Each row was made from one walk, in order. Every step used is in the known rows, and no mark comes twice. Write each row's walk.
(in the rows, 128 means zero)
Known rows:
tegune > mesap > biza > gogo > zozi > sebol: [186 125 136 141 136 170  51 151 115 135 122 103 110 120  91 115 155 143
 125 170 117 143 104 136]
sebol > gogo > zozi: [180 123 152 119 177 135 143  78  96  94  97  93 178  75  97 145 145 117
 133  93 149 112  86 147]
tegune > mesap > biza > sebol > gogo: [174 126 124 159 185 163  74 141 124  95  91 116 147  80 104 160 148 154
 136 140 128  85 129 135]
tegune > nibeg: [197 103 153 135 135 130 124  89 137 132 126 104 179  77  96 161  98 101
 121  69 129 133  83 137]
mesap > biza > sebol > zozi: [192 108 136 121 205 122 142 158 139 108 141 112 147 109 103 163 117 172
 112  87 143 113 124 154]
nibeg > tegune: [197 132 172 124 157  91 134 122 132 115 110 115 182  73 107 180 122  65
 100  93 135 118 101 114]
biza > gogo > zozi: [197 136 148 118 171 106 109  93 124  99  99 103 168  93  84 147 134 125
 121 107 147 135  93 149]
biza > sebol > zozi > gogo: [201 132 160 122 226 103 177 127 145  82 142 123 160  94  94 172 131 148
  81  76 177 122 115 160]
gogo > zozi: [194 111 159 114 177 136 143  74 112 118 120  95 176  94  82 148 127 113
 115  76 130 135  88 138]
zozi > sebol: [194 102 180 105 144  97 108 136 116 140 139  99 160 120 107 167 123 100
 107 123 127 159  81 130]
soru > nibeg > tegune > mesap > biza > zozi: [193 155 110 159 155 157 131 170 151 162 118 100 155  57  99 122 126  78
 122 153 123  94 124 117]
nibeg > mesap > biza > sebol > gogo: [186 138 152 142 164 140 117 156 113 107  72 144 158  83 117 171 142 121
 131 120 168  89 141 135]
tegune > nibeg > mesap: [198 124 168 152 114 140 133 103 132 139 100 128 177  54  96 164 103  68
 110  73 156 123  93 130]
biza > gogo > zozi > sebol: [197 128 171 103 156 105 101 128 106 119 122  98 142 120 102 139 142 119
 115 137 149 168  86 150]
soru > nibeg > mesap: [199 138 161 130 145 135 167 112 139 151  84 131 178  61  91 152 120  55
 108  92 144 111 107 115]
zozi > sebol > biza: [205  99 170 103 127 104  92 164 123 144 150 111 150 105  99 170 107 129
 109 123 140 149 100 114]
gogo > zozi > sebol > biza: [207  94 172 100 147 144 126 140 100 139 150 102 136 106  87 143 116 138
 111 110 143 160  96 121]
soru > nibeg > mesap > biza: [198 124 140 131 126 164 149 138 143 172  90 135 159  91  94 135 124  82
 125 103 124 100 127 114]
soru > nibeg: [199 119 144 114 165 125 160  99 146 145 111 105 180  87  91 147 114  88
 120  87 117 120  97 120]
zozi > gogo: [196 124 158 122 160 103 128  95 141 116 126 119 180 104  79 168 135 102
 100  94 139 122 102 133]
gogo > zozi > sebol > biza > mesap: [192 104 171 124 127 153 108 117 101 145 134 123 137 111  87 131 123 134
 125 126 156 150 105 123]
soru > nibeg > tegune > mesap > biza > sebol: [200 139 133 156 185 187 142 158 148 138  99 132 134  74 102 140 126  92
 112 116 110 100 142  99]
mesap > biza > gogo: [191 127 123 124 130  96  63 144 150 127 107 115 159 119  92 157 132 141
 135 134 123 114 117 137]
biza > sebol: [200 121 166 120 201 105 126 110 128 102 115 113 175 100  97 187 110 123
 109  87 142 135 114 135]
mesap > biza: [191 100 135 121 138 124  93 126 138 144 127 108 168 120  91 156 122 129
 130 104 106 117 111 127]

Write each row's walk:
[183 135 158 114 159  74 109 172 105 120 131  75 173  89 133 162 138 112
 127 170 174 136  81 162]
biza > zozi > sebol > gogo
[190 117 129 156 182 166  77 133 140 120 115 117 144  97  87 161 128 147
 121 126 107 112 132 124]
tegune > mesap > biza > sebol
[179 145 135 166 183 157  96 164 121  91  83 130 144  61 120 162 152 115
 123 142 136  77 138 117]
nibeg > tegune > mesap > biza > sebol > gogo
[193 121 121 125 151 104  97 152 140 147 140  85 177 105  98 155 113 136
 132 135 135 117 114 150]
mesap > biza > zozi
[196 119 137 126 210 127 157 153 148 102 148 128 143 119  90 152 135 170
  97  86 159 109 135 158]
mesap > biza > sebol > zozi > gogo
[194 112 144 112 137 103  90 189 123 165 163  82 148 132 115 146 121 130
 128 165 135 149 102 154]
mesap > biza > zozi > sebol
[211 137 132 122 158  87 117 153 154 121 144 109 180  76  67 164 111 138
 108 129 178 120 121 141]
sebol > biza > zozi > gogo
[185 129 132 160 137 151  83 144 140 137 113 120 151  69  98 153 137  90
 112 129 102  98 117 102]
nibeg > tegune > mesap > biza
[179 124 134 116 139 101  90 195 106 143 139  80 155 115 131 142 142 136
 143 183 156 124  99 160]
mesap > biza > zozi > sebol > gogo
[190 127 160 118 225 143 158  93  92  74  93 103 168  85 103 159 140 136
 126  89 165 116 107 152]
biza > sebol > gogo > zozi
[188 143 155 158 155 127 100 120 138 114 105 115 171  47  97 170 132  64
  95 117 123 108  98 105]
nibeg > tegune > mesap
[182 136 107 158 132 131  29 141 155 125  98 113 149  93  83 149 140 139
 131 159 110 101 115 128]
tegune > mesap > biza > gogo
[191 119 148 139 120 135 102 138 131 150 101 136 165  94  94 158 125  98
 119 108 132 109 122 121]
nibeg > mesap > biza
[194 124 127 120 150 132  95 117 128 121 108 107 150 120  84 129 140 148
 138 117 128 123 115 145]
mesap > biza > gogo > zozi
[191 125 150 122 186  95 162 115 147 100 146 112 171  88  84 160 136 124
  85  80 161 113  95 154]
sebol > zozi > gogo
[199 133 138 152 105 174 111 124 131 139  89 134 142  81  88 116 123 114
 134  99 158 120 116 147]
tegune > nibeg > mesap > biza > gogo > zozi
[187 154 123 163 130 123  47 164 151 118  92 127 146  72 100 152 145 101
 117 157 120  95 126 112]
nibeg > tegune > mesap > biza > gogo
[203 136 161 119 164 118 177 124 143 139 103 120 177  68 107 153 117  46
 105  87 125 114 105 106]
soru > nibeg > tegune
[186 134 154 140 187 177 147 133  90 101  75 137 146  87 108 141 148 128
 133 106 171  99 140 141]
nibeg > mesap > biza > sebol > gogo > zozi
[194 109 144 156  96 167 112 127 137 162 109 133 160  79  98 144 106  93
 125  85 137 114 114 128]
tegune > nibeg > mesap > biza
[200 143 145 125 173  79 128 124 144 118 138  97 188  92  81 164 130 108
 104 128 167 126 101 158]
biza > zozi > gogo
[186 122 129 147 138 141  60 188 128 164 155  79 137 106 105 138 131 132
 120 191 123 139 100 141]
tegune > mesap > biza > zozi > sebol
[196 102 182 101 162 138 135 110  95 135 142  92 149 121 101 140 133 107
 109 108 133 168  77 139]
gogo > zozi > sebol
[198 132 131 158 108 146 115 155 137 163 121 113 168  66 101 141  98 100
 130 120 164 116 115 151]
tegune > nibeg > mesap > biza > zozi
[192 159 112 158 137 148  96 163 165 141  82 131 138  69  97 127 141  84
 124 152 111  90 130 103]
soru > nibeg > tegune > mesap > biza > gogo
[199 125 157 137 163 143 116 153 126 129  96 143 155 101 101 173 121 115
 116 103 149 114 143 125]
nibeg > mesap > biza > sebol
[196 123 159 120 225  99 162 133 139  85 134 104 167  82 107 182 112 148
  97  75 163 125 106 157]
biza > sebol > zozi
[196 147 146 152 163 154 145 119 147 136  94 116 164  44  95 144 127  45
  99 109 113 103 104  97]
soru > nibeg > tegune > mesap
[204 115 152 155 137 173 129 140 131 142 105 145 150  84 101 157 101 110
 122  80 152 120 134 135]
tegune > nibeg > mesap > biza > sebol
